Known rows, with every way that one mark hangs from another
j249(j666 j702(j305 j406(j358))): [ -0.2  -3.9 -13.6 -29.9   7.9  31.0  -5.5   9.4  -0.6  14.7  -5.1  -6.9
  -7.9  40.3 -25.5  -3.6   7.2  12.2 -35.2 -35.1 -19.7 -20.8  -3.8  55.7
  41.7 -25.5 -40.7 -29.0  -9.0  -2.7  46.9]
j385(j702): [-22.8  -9.7  -8.7  13.4   9.3  25.4  14.9  14.7  -6.1 -10.2  15.9  -9.1
 -34.7  36.4  -8.3  -3.7   7.3  17.8 -33.7 -24.4 -15.9 -24.2  -2.8  -0.2
  18.4  -7.0 -41.2 -19.0  -5.6  26.9  49.8]
j749(j138): [-34.8  18.2   5.3  -6.8   8.9  30.7  10.2  12.5  17.8   0.8   8.0  -3.0
 -23.0  43.2 -59.4  -7.7  12.2  11.2 -35.3  -7.9  -9.1 -24.6 -20.6  -2.9
  22.8 -25.8   6.0 -22.4  -9.5  36.1  50.7]
j960(j138): [-17.4  23.1   7.8  -1.6   4.3  24.8   5.3  21.4   7.8  -1.7   9.2 -22.2
 -29.2  47.5 -55.2  -3.4  16.6  24.2 -50.3 -10.6 -17.9 -26.5 -17.2   3.8
  16.9  -0.5   5.8 -30.7 -20.5  44.9  57.3]
j385(j702(j138(j749) j305 j406(j358))): [-25.6  -4.6 -15.5 -30.4  -4.2  45.2  -5.4   8.7 -11.3  13.6 -19.6   3.3
   2.3  40.0 -10.6 -12.0  -7.0  18.3  -5.8 -56.4  -0.4  -6.8  -2.5   2.4
  47.6 -23.8 -52.7 -76.4 -28.4  16.8  54.5]
j406(j702(j305)): [-41.9  10.9 -21.2  18.2 -14.2  48.7   1.1  12.6 -22.1 -17.6  15.6   4.9
 -11.1  31.6 -18.4   8.8   7.4  15.2 -31.0 -28.9 -22.7 -16.8  -5.9 -26.1
  28.1  -6.3   1.9 -41.5 -11.3  44.1  65.1]
j138(j749): [-16.5   9.4  11.6  11.4  14.4  33.0  10.8  12.0  -5.9  -4.8   7.0  -6.3
 -24.4  15.0 -13.2   0.0   5.5  21.5 -31.5 -10.6  -8.7 -21.7  -7.5  -1.2
  29.6  -7.2   9.2 -12.8  -4.6  26.8  52.7]
j707(j34(j702(j138 j305)) j358 j666 j960): [-61.2  35.3 -12.7 -53.9 -11.8  64.2   2.2   4.9 -15.0  27.1  -4.8 -23.5
  -5.5 -18.8   6.4 -28.7  20.6  26.1 -36.7 -32.4 -41.2 -29.8  -4.7   5.9
  35.9  -7.7 -16.8 -55.0  38.8  66.9  53.9]
j707(j358 j702(j138 j406) j960): [-26.7  20.2   4.6 -44.0  28.1  36.1   4.9  18.5  11.2  13.4  -9.6 -24.0
 -16.3   3.0 -15.2 -43.2  -2.2  16.9 -21.4 -32.3  -2.5 -12.2  -2.3   5.8
  29.8 -40.7  -3.5 -51.9   8.8  14.0  45.2]
j385(j702(j138)): [-36.2   1.9  -1.5 -10.8  -0.1  30.3  12.3  17.7  -0.6  -8.0   9.7  -5.0
 -26.1  42.3   0.0 -13.4   3.8  17.4 -28.2 -31.0  -3.6 -23.2  -0.2  -3.6
  21.0 -23.9 -40.9 -34.1 -18.0  40.5  53.8]
j406(j358 j702(j138 j305)): [-63.9  20.9 -20.7 -22.5 -22.0  44.2 -12.5  21.2 -22.5  -9.8  -4.8  -1.1
  -1.4  47.9 -15.2   2.7   3.9  15.5 -10.1 -34.3 -13.1 -17.4  -4.7 -20.6
  38.7 -17.4  -3.3 -67.0 -17.1  55.4  57.8]
j385(j702(j305)): [-32.5  -2.9  -7.3  22.9 -14.9  32.1  10.1   7.6  -8.9  -5.3   7.3  -5.9
 -19.7  34.7 -11.8   6.1   5.0  17.7 -27.1 -40.3 -28.3 -17.5  -5.3  -4.3
  23.6 -13.0 -44.9 -39.5 -17.0  34.5  61.0]
j960(j138(j749)): [-10.9  21.0  16.0  -1.7   4.4  35.8   5.2  16.9   7.1  -4.5   9.7 -11.7
 -25.7  32.6 -51.5   1.2   8.3  25.3 -48.2 -16.5 -16.0 -23.0 -15.8   4.0
  27.5   5.0  12.6 -30.8 -17.1  41.6  59.4]
j34(j702(j138(j749) j305 j406) j707(j666)): [-27.1  24.3 -22.6  -2.5  12.2  43.2  -0.4  11.4 -10.5  32.1   4.7  20.2
  19.9  15.6 -28.7 -32.9   8.2  26.4 -49.7 -31.6  -1.0  -7.8 -10.2 -32.6
  44.3 -38.8 -30.2 -48.8   1.2  24.1  60.9]
j702(j138 j305 j406(j358)): [-32.8  17.4  -8.2 -32.3   1.0  30.3 -10.4  13.8 -10.9  23.1 -25.0 -18.0
   5.1  49.2 -26.8 -19.4   6.6  17.9  -6.4 -33.2   3.9 -13.9  -7.9   1.2
  39.1 -31.3 -16.3 -72.0 -31.1  25.4  52.8]
j34(j702(j138(j749) j305)): [-44.4  26.7  -7.8   7.1 -18.5  39.3   4.7   2.5  -4.9   7.9  -2.2   7.2
   5.3  17.2   2.1  -5.5   0.9  21.9 -35.4 -20.0 -15.2  -6.1  -7.9 -22.3
  37.2  -9.0 -12.2 -52.7 -19.0  49.9  66.7]
j707(j34(j702) j358 j666 j960(j138)): [-26.4  32.2 -15.3 -52.1  11.7  56.5   3.7  15.1  -4.9  19.2   9.5 -34.0
 -30.4  -5.5 -35.2 -24.2  26.7  29.4 -64.2 -15.8 -48.2 -36.5 -13.8  20.5
  24.5  23.1  -6.5 -31.8  48.1  59.9  45.2]
j385(j702(j138 j305)): [-50.3   7.0  -0.9  -1.0 -23.2  36.0   7.9   9.4  -3.8  -3.1   3.2  -3.0
 -10.9  40.2  -4.7  -4.5   2.4  17.7 -21.6 -46.6 -14.2 -17.6  -3.4  -8.7
  27.1 -29.0 -47.4 -56.5 -28.3  47.7  64.5]
j707(j666 j702): [-27.1  13.3   6.6 -16.7  19.5  19.7  10.1  13.8   8.6  -0.3  13.6 -32.2
 -30.9  24.6 -36.7 -12.4  14.0  20.4 -69.6 -15.5 -26.3 -27.7  -5.9 -43.0
  23.3 -15.1   0.2  -0.2  17.3  21.3  45.3]
j753(j249(j702(j138 j406))): [-13.9  -1.0 -30.1 -26.4  25.8  37.7  22.9   2.8   9.1  -6.1   7.2  -1.1
  -5.7  49.5  -3.3 -31.9   0.1  27.3 -38.9 -22.9   7.2 -10.4  -7.4  31.3
  25.6 -31.5 -25.8 -58.7 -16.2   7.0  53.0]
j406(j358 j702(j138)): [-52.8  14.4 -21.4 -31.5   2.9  39.8  -7.8  29.1 -19.0 -14.8  -0.2  -3.1
 -18.9  50.0 -12.2  -6.6   6.2  14.3 -17.4 -19.0  -1.4 -23.6  -2.1 -16.0
  31.1 -11.3   3.5 -46.3  -6.4  46.7  47.0]
j707(j34 j358 j666 j702): [-32.8  16.4   8.0 -37.7  21.2  51.9   8.4  17.0  10.2   3.3   8.0 -41.6
 -37.2 -14.1 -33.7 -23.5  18.4  22.9 -53.1 -22.2 -41.0 -31.4  -3.4 -18.1
  22.5  -9.1   3.1  -9.2  42.8  40.0  41.9]
j707(j358 j666 j702 j960(j138)): [-28.6  28.1  13.9 -54.4  11.0  31.4   6.1  22.2  19.8  10.1   5.4 -42.8
 -36.3   6.1 -55.7 -16.9  12.6  24.8 -65.4 -29.2 -44.1 -33.8 -15.0  -5.8
  22.6  -7.7   7.0 -30.2  28.2  38.0  48.1]
j600(j702(j138(j749) j305 j406)): [-28.5  18.0  -0.1 -14.6   1.8  66.0  12.0   4.4  14.4  27.0  -1.7   7.1
   6.1  19.1  -8.4 -20.8  -7.3  27.2 -26.3 -49.6   7.1  -5.5  -5.0  -2.6
  45.5 -10.0 -30.5 -64.5 -32.7   5.1  63.7]
j385(j702(j305 j406(j358))): [-17.1 -13.9 -25.7  -7.0   4.2  30.0  -2.5   8.9 -16.0  14.2 -12.4 -11.4
  -8.6  49.2 -22.5  -5.1   1.9  15.3 -13.1 -46.0 -15.3 -10.0  -5.8   5.1
  33.9 -11.3 -59.1 -58.8 -21.2   6.6  48.6]
j385(j702(j138(j749) j305 j406)): [-19.7  -2.0  -9.0 -12.8  -5.2  53.8   4.6   1.8  -5.0   6.4  -4.4  12.0
   1.0  29.3  -8.6 -17.9  -6.5  19.7 -19.2 -56.2   2.4  -5.2  -2.6  -4.1
  40.0 -30.7 -50.8 -69.4 -32.5  21.4  65.3]
j249(j702(j138)): [-31.3   9.6  -7.9  -9.0   6.0  29.7  10.3  17.8  11.1 -20.8  11.1  -7.2
 -21.6  34.2   2.6 -15.3  -2.2  27.5 -35.4 -16.8  -1.8 -19.5   2.3  22.3
  27.6 -31.0 -12.4 -35.8 -16.2  31.1  53.7]
j753(j249): [-28.5   5.8  -5.8   5.1  16.0  24.9  28.0   4.4  -7.0   0.5  11.5 -14.4
 -20.3  42.9 -18.0  -5.9  16.6  20.3 -38.4  -8.4 -16.3 -24.3 -17.3   5.4
  15.3  -6.3  -0.1 -22.4  -0.6  32.5  51.3]

Rows
[-26.3  29.8 -12.3 -20.8   9.3  52.0   2.5  17.3  -1.4  11.4   7.8 -25.4
 -29.4  -2.6 -28.9 -20.9  18.2  26.8 -44.7 -12.8 -40.2 -22.9 -15.9  40.4
  21.7  25.6  -6.8 -46.2  30.8  57.9  46.9]  j707(j34(j702) j358 j960(j138))
[-14.2   3.5  -8.1 -16.6  37.8  37.2  -5.2  16.6  -2.0   6.7  -7.8 -37.2
 -23.0  26.2 -52.0 -28.2   9.7  16.3 -36.0 -24.3 -10.4  -6.3  -5.4   3.8
  31.9  -4.9  -9.6 -40.8  19.2  -0.3  30.4]  j707(j34 j702(j406(j358)))
[ -4.6  23.9 -29.9 -11.6  36.6  24.9   1.3  23.1  -8.7  31.1  19.5  -4.2
  -9.6  33.9 -64.6 -37.7  20.9  28.1 -76.7 -16.4  -9.5 -21.0 -20.6   3.7
  26.5 -11.3 -25.9 -33.7  22.9  13.5  47.1]  j34(j702(j406) j707(j666 j960(j138)))
[-12.6   2.9 -12.4 -45.1  38.4  17.5  -3.3  16.3   2.4  18.4  -8.4 -38.1
 -21.1  38.3 -50.7 -24.6  10.7  20.5 -55.3 -21.6 -13.3 -19.0  -6.9 -31.3
  32.7 -12.5 -10.8 -20.4  16.3  -6.8  32.7]  j707(j666 j702(j406(j358)))
[-38.9  35.5 -12.8 -11.2 -14.7  58.9  -1.1  10.5  -5.2  15.7   1.9 -24.0
 -14.6  -4.4 -32.8 -11.4  16.8  26.4 -37.6 -28.2 -52.2 -17.3 -17.4  35.4
  28.6  18.0 -12.3 -65.3  20.7  66.3  59.3]  j707(j34(j702(j305)) j358 j960(j138))
[-26.1  15.0  -3.8 -33.8   0.9  41.8  -9.7  11.1 -10.9  20.3 -26.4  -7.8
   9.4  33.8 -21.7 -14.8  -1.4  20.7  -5.3 -38.5   4.4  -7.9  -7.1   1.7
  49.3 -28.6  -8.6 -72.2 -27.1  21.8  54.5]  j702(j138(j749) j305 j406(j358))
[-16.0   9.6  -3.4 -41.2  24.8  34.5  -6.0  17.4  -9.3  15.2 -20.9  -9.5
  -5.7  35.7 -17.7 -24.2   1.5  20.4 -12.3 -22.6  15.7 -14.6  -3.8   7.4
  42.0 -23.7  -2.8 -50.3 -15.3  14.8  44.1]  j702(j138(j749) j406(j358))
[-22.9  15.0  -6.3 -24.0  25.1  49.5  17.0  13.2  17.3  24.4   5.2  -6.1
 -11.3  36.6  -9.3 -35.1   2.2  25.6 -33.8 -28.5  17.6 -15.0  -2.1   0.3
  29.8  -8.8 -29.0 -41.5 -23.8   0.0  51.9]  j600(j702(j138 j406))
[-33.2  31.3  17.7  10.2  16.9  24.9   5.6  40.5  18.9   3.9  14.6 -20.7
 -28.6   5.9 -69.0 -18.7   2.0  22.6 -41.1 -29.1 -30.0 -19.0 -20.0  18.7
  19.4 -32.2   1.9 -36.8  21.4  34.0  48.7]  j34(j707(j358 j702 j960(j138)))
[-59.8  33.7  25.6   8.1  -6.3  41.8   6.0  27.2   6.7   7.8   1.4   1.1
  -2.0 -20.5 -25.0 -18.6 -11.7  19.0 -11.6 -48.5 -19.2  -7.6  -8.3   7.1
  40.6 -64.0  -2.3 -59.7  14.1  39.2  58.0]  j34(j707(j358 j702(j138(j749) j305) j960))
[-13.9  27.9 -28.8 -38.4   6.1  58.0  -4.0  -0.5 -14.7  32.2   4.4 -24.1
  -1.6  22.3 -54.2 -30.9  26.4  29.4 -75.7 -34.4 -34.1 -17.3 -18.2   9.4
  37.1  17.0 -24.6 -67.9  23.7  32.6  53.2]  j707(j34(j702(j305 j406)) j666 j960(j138))
[-27.7  14.9 -21.2  -0.2  17.5  47.6   7.7  12.4  -5.9   5.4   5.5 -16.4
 -26.5 -11.0  -3.7 -20.5  17.3  22.9 -32.5  -2.3 -32.6 -19.4  -6.3   9.9
  19.2  14.9  -9.8 -20.2  27.4  52.5  45.9]  j707(j34(j702) j358)
[-65.2  35.6  16.7  -5.6  -3.3  25.3   4.4  24.0   0.7  13.8  10.7 -14.6
  -3.7  15.6 -42.7 -23.5   6.4  22.0 -50.5 -45.3 -18.2 -19.8  -9.9 -20.6
  34.8 -62.5 -11.3 -43.6  21.0  32.7  52.8]  j34(j707(j666 j702(j138 j305) j960))
[-23.6  15.5  -3.0 -44.3  15.6  42.8   4.1   5.9   1.2  24.9  -9.2 -30.9
  -8.2  -6.8 -30.2 -26.5   6.4  20.8 -41.2 -44.6 -34.5 -20.2  -7.1 -15.2
  35.1 -30.7  -9.9 -43.8  24.0   8.8  50.4]  j707(j358 j666 j702(j305 j406) j960)
[-15.2  11.1  -3.5  -3.6  47.0  21.7   8.5  23.9  -5.1  17.4  15.8 -16.1
 -16.4  16.1 -55.8 -39.3   8.9  20.3 -60.6 -28.4  -3.8 -18.8  -9.1 -10.8
  29.2 -46.5 -12.7 -18.2  36.3 -14.0  37.5]  j34(j707(j666 j702(j406) j960))
[-33.9  -2.6 -21.2 -29.7  -3.8  33.2  -6.2  11.6 -10.1  15.6 -18.9  -8.9
   0.6  55.3 -17.2 -16.8  -0.9  17.4  -7.7 -52.6  -2.5 -10.8  -3.1   3.4
  37.8 -28.2 -59.5 -75.0 -31.4  20.5  52.2]  j385(j702(j138 j305 j406(j358)))
[-28.0  29.9  10.6 -62.7  10.7  60.9   3.8  20.8  -2.6  13.8   5.4 -41.7
 -36.2  -3.6 -45.6 -21.5  28.1  29.4 -52.1 -27.7 -42.2 -46.5 -14.5  35.0
  21.8   5.4   7.9 -30.5  40.2  58.0  45.7]  j707(j34 j358 j666 j960(j138))
[-54.8  33.5  21.3 -14.1  -4.7  44.0   2.3  27.5  14.8  12.8   2.5  -2.1
  -1.0 -14.4 -38.3 -19.2  -0.9  24.7 -34.4 -45.6 -27.5 -18.6  -8.7 -35.9
  38.9 -59.8  -3.6 -37.4  13.9  47.6  60.5]  j34(j707(j358 j666 j702(j138(j749) j305)))
[-56.4  22.4 -15.1  -4.1 -21.8  53.2  -1.8  16.5 -17.4 -16.0   9.2   9.0
  -2.5  38.5 -14.2  -2.3   5.9  16.6 -24.4 -34.4 -10.4 -16.9  -5.3 -28.8
  30.7 -23.4  -0.5 -59.5 -21.8  59.7  68.5]  j406(j702(j138 j305))
[-48.4   7.8 -27.4   0.5 -13.1  40.6  -9.1  18.2 -28.3 -11.9  -0.3  -4.0
 -10.5  42.1 -23.9  14.7   7.0  13.3 -16.5 -28.4 -25.8 -19.3  -7.3 -16.8
  36.7   0.2   0.1 -49.1  -7.8  41.0  54.0]  j406(j358 j702(j305))
[-48.8  27.3  22.7  -1.5 -13.5  59.4   3.0   5.9   7.8  -4.4   1.0 -16.7
  -6.9   0.0 -31.2 -14.2  -0.5  22.1 -37.1 -43.1 -19.7  -4.0  -5.2 -14.0
  39.1 -26.0   2.4 -61.4   2.6  46.4  58.4]  j707(j34 j702(j138(j749) j305))
[-48.2  28.2  -7.6 -13.6 -14.3  71.7   1.3   4.5  -3.2  11.1  -5.5  -1.5
  -0.7 -20.5   4.5 -19.0   5.4  25.5 -17.4 -27.3 -30.0 -10.9  -6.6   3.0
  38.1  -2.8 -12.0 -60.2   8.5  69.4  62.1]  j707(j34(j702(j138(j749) j305)) j358)
[-14.2   9.1  -3.6 -53.3  38.9  34.6   6.9  13.3   5.1  18.1  -3.3 -34.1
 -25.0  -5.4 -26.9 -34.9   8.2  19.6 -48.5 -28.9 -22.8 -26.0  -3.9  -9.9
  29.2 -24.6  -3.8 -20.0  35.9   1.6  39.8]  j707(j358 j666 j702(j406) j960)
[-43.3  23.1 -18.8   1.1  -5.3  55.0   4.9   4.4 -18.5  16.6   0.2 -19.1
 -12.4 -20.7   3.2 -14.8  12.6  21.3 -23.6 -23.4 -45.3 -17.2  -7.4  27.2
  30.3   7.0 -14.3 -49.0  32.8  51.9  51.6]  j707(j34(j702(j305)) j358 j960)
[-40.3  24.5  20.8 -46.0  11.7  35.3   9.6  11.2   4.6   3.7   5.0 -24.3
 -23.0   5.8 -16.6 -20.8   2.4  20.7 -60.8 -32.0 -12.8 -25.3  -2.3 -20.5
  38.4 -28.9   7.5 -26.9  27.8  26.1  46.4]  j707(j666 j702(j138(j749)) j960)
[-57.3  28.8   8.5  -3.0 -16.5  51.1  17.1  10.6  14.7  18.5   5.0  -8.2
  -7.7  31.3  -4.5  -8.6   0.4  26.2 -30.1 -39.5  -9.1 -17.0  -6.5  -5.4
  33.9  -8.4 -26.4 -50.5 -27.7  31.9  63.5]  j600(j702(j138 j305))
[-29.4  20.6  11.7  23.9  10.3  38.0  -0.2  19.6   9.5  10.7   2.8  11.5
  12.8  17.8 -50.8 -30.2  -9.0  19.7 -29.5 -45.4   6.4   7.3 -10.7 -23.1
  41.5 -63.2 -15.2 -64.0 -15.9   9.8  59.2]  j34(j707(j702(j138(j749) j305 j406)))
[-46.1  28.4 -15.6 -45.3  12.8  48.1   7.4   7.5 -17.9  16.3  10.4 -23.1
 -19.3   8.5  -0.4 -34.4  24.3  24.8 -61.1 -15.3 -18.3 -31.1  -3.2   4.4
  30.2  -1.5 -12.5 -30.8  44.7  48.1  41.7]  j707(j34(j702(j138)) j666 j960)
[-29.3  31.7  20.8 -27.7 -12.8  40.5   2.0   7.5  10.0   7.7   6.7 -29.0
 -15.5  14.8 -63.1   1.3   4.4  26.5 -75.6 -45.3 -44.6 -19.8 -16.3 -17.4
  42.1  -8.4   5.5 -48.4  13.9  32.7  58.5]  j707(j666 j702(j305) j960(j138(j749)))
[-31.3  15.0   7.4 -20.3  20.5  41.8   9.7  12.6   3.7  -1.5  16.1 -38.9
 -34.4   9.5 -42.4 -20.9  21.0  24.5 -70.9 -21.0 -31.3 -26.7  -5.3 -25.0
  23.6  -6.6   2.5  -7.5  37.9  29.1  40.8]  j707(j34 j666 j702)
[-40.4  25.0  20.5 -60.5  13.6  66.9   6.3  15.7  15.1   2.0   0.9 -28.0
 -25.5 -23.3 -21.9 -28.9  10.1  26.6 -46.8 -32.0 -27.0 -26.8  -0.2 -18.8
  34.8 -22.7   8.6 -26.4  35.1  51.3  46.7]  j707(j34 j358 j666 j702(j138(j749)))
[-30.4  16.7 -22.2 -32.4  19.5  51.3   7.0  11.7  -6.6  14.2   8.2 -25.0
 -28.4 -13.8  -8.8 -24.0  26.9  26.5 -52.8  -5.2 -40.1 -33.5  -4.7  -9.1
  23.2  15.7 -10.7  -5.6  44.6  53.4  44.4]  j707(j34(j702) j358 j666)
[-25.0  25.0  16.5  -3.8   7.7  19.0   4.6  20.0  14.5  -3.8  12.3 -33.1
 -33.0  33.7 -60.3  -9.6   5.6  20.0 -61.8 -23.0 -25.9 -17.3 -16.2   4.2
  22.1  -5.5   6.8 -40.0   6.0  27.1  48.7]  j707(j702 j960(j138))
[-20.2   4.8   4.6 -37.3   6.3  46.9  27.3   1.8  15.0  -5.0  17.7  13.1
 -16.6  29.9   4.7  -6.9   6.5  17.8 -52.2 -25.9 -11.6 -28.1  -6.8  54.5
  30.8 -27.4 -22.3 -17.4   3.0  28.6  55.5]  j753(j249(j666 j702(j138(j749))))
[-52.0  32.1  -6.6 -22.1 -13.7  72.4   3.2   4.0 -13.8  14.7  -7.6  -6.4
  -2.3 -30.6  15.2 -20.9   2.4  24.2 -15.8 -33.0 -32.9 -13.0  -4.6  27.5
  43.3  -5.4  -9.4 -67.6  25.5  62.7  57.4]  j707(j34(j702(j138(j749) j305)) j358 j960)
[-55.3  33.4  -5.2  14.0  -7.4  41.7   5.2  20.2 -10.7  18.9   0.0  18.2
   5.9 -18.8   1.6 -18.3  -4.0  23.4 -10.6 -29.9 -19.1 -10.5 -11.1  14.5
  41.6 -38.4 -16.1 -58.3  15.1  51.1  61.5]  j34(j702(j138(j749) j305) j707(j358 j960))
[-13.2  25.4  10.9  25.0  11.6  37.7  -2.1  21.2   7.4  12.2  10.0   0.2
   1.3  18.0 -85.1 -19.5  -7.4  23.0 -50.3 -51.5 -14.1   2.9 -21.8   9.7
  41.2 -36.7  -8.2 -70.8  -1.5   3.7  57.2]  j34(j707(j702(j305 j406) j960(j138(j749))))
[-37.6  24.6   2.5 -63.4   8.5  68.8  -3.1   9.3  11.1  22.1 -11.2 -31.0
  -1.2  -6.8 -38.7 -43.2  13.4  24.3 -39.3 -49.6 -26.2 -16.9  -4.1 -23.1
  34.8 -36.3 -13.6 -60.7  14.8  37.9  54.0]  j707(j34 j358 j666 j702(j138 j305 j406))
[-47.6  26.6  16.4 -29.3  10.7  52.1   5.5  22.4  17.2  -4.9   0.9 -30.6
 -27.2  -6.4 -23.3 -31.8   7.1  20.4 -26.6 -25.7 -21.5 -17.1  -1.2  -0.5
  21.5 -26.2   3.5 -40.4  16.4  53.1  47.4]  j707(j34 j358 j702(j138))
[-42.3  21.9 -18.5  45.5  -0.4  27.9   5.9  24.6  -6.1  15.1   9.4   8.3
  -1.9  -0.5 -19.0  -9.7   7.3  20.6 -21.4 -14.4 -32.2 -13.3 -14.4  -6.4
  24.2 -23.4 -22.3 -30.9   4.3  48.4  59.5]  j34(j702(j305) j707(j358))
[-16.3  -6.0 -16.0 -21.4  19.1  38.3   7.9  13.1  -1.1   3.1   2.5  -1.5
 -15.3  47.2  -9.0 -31.7   3.9  17.8 -25.7 -35.4  11.6 -14.8  -1.0  -2.4
  23.3 -31.1 -51.6 -50.0 -23.5  16.7  52.7]  j385(j702(j138 j406))
[-38.4  18.1  10.1   7.4  28.5  15.6  12.4  27.3  -2.2   6.6  22.8 -20.2
 -27.4  10.8 -46.8 -21.1  10.4  21.0 -61.4 -25.0 -19.5 -26.4  -9.3 -13.0
  26.7 -42.6  -5.1  -4.2  44.0  11.2  38.9]  j34(j707(j666 j702 j960))
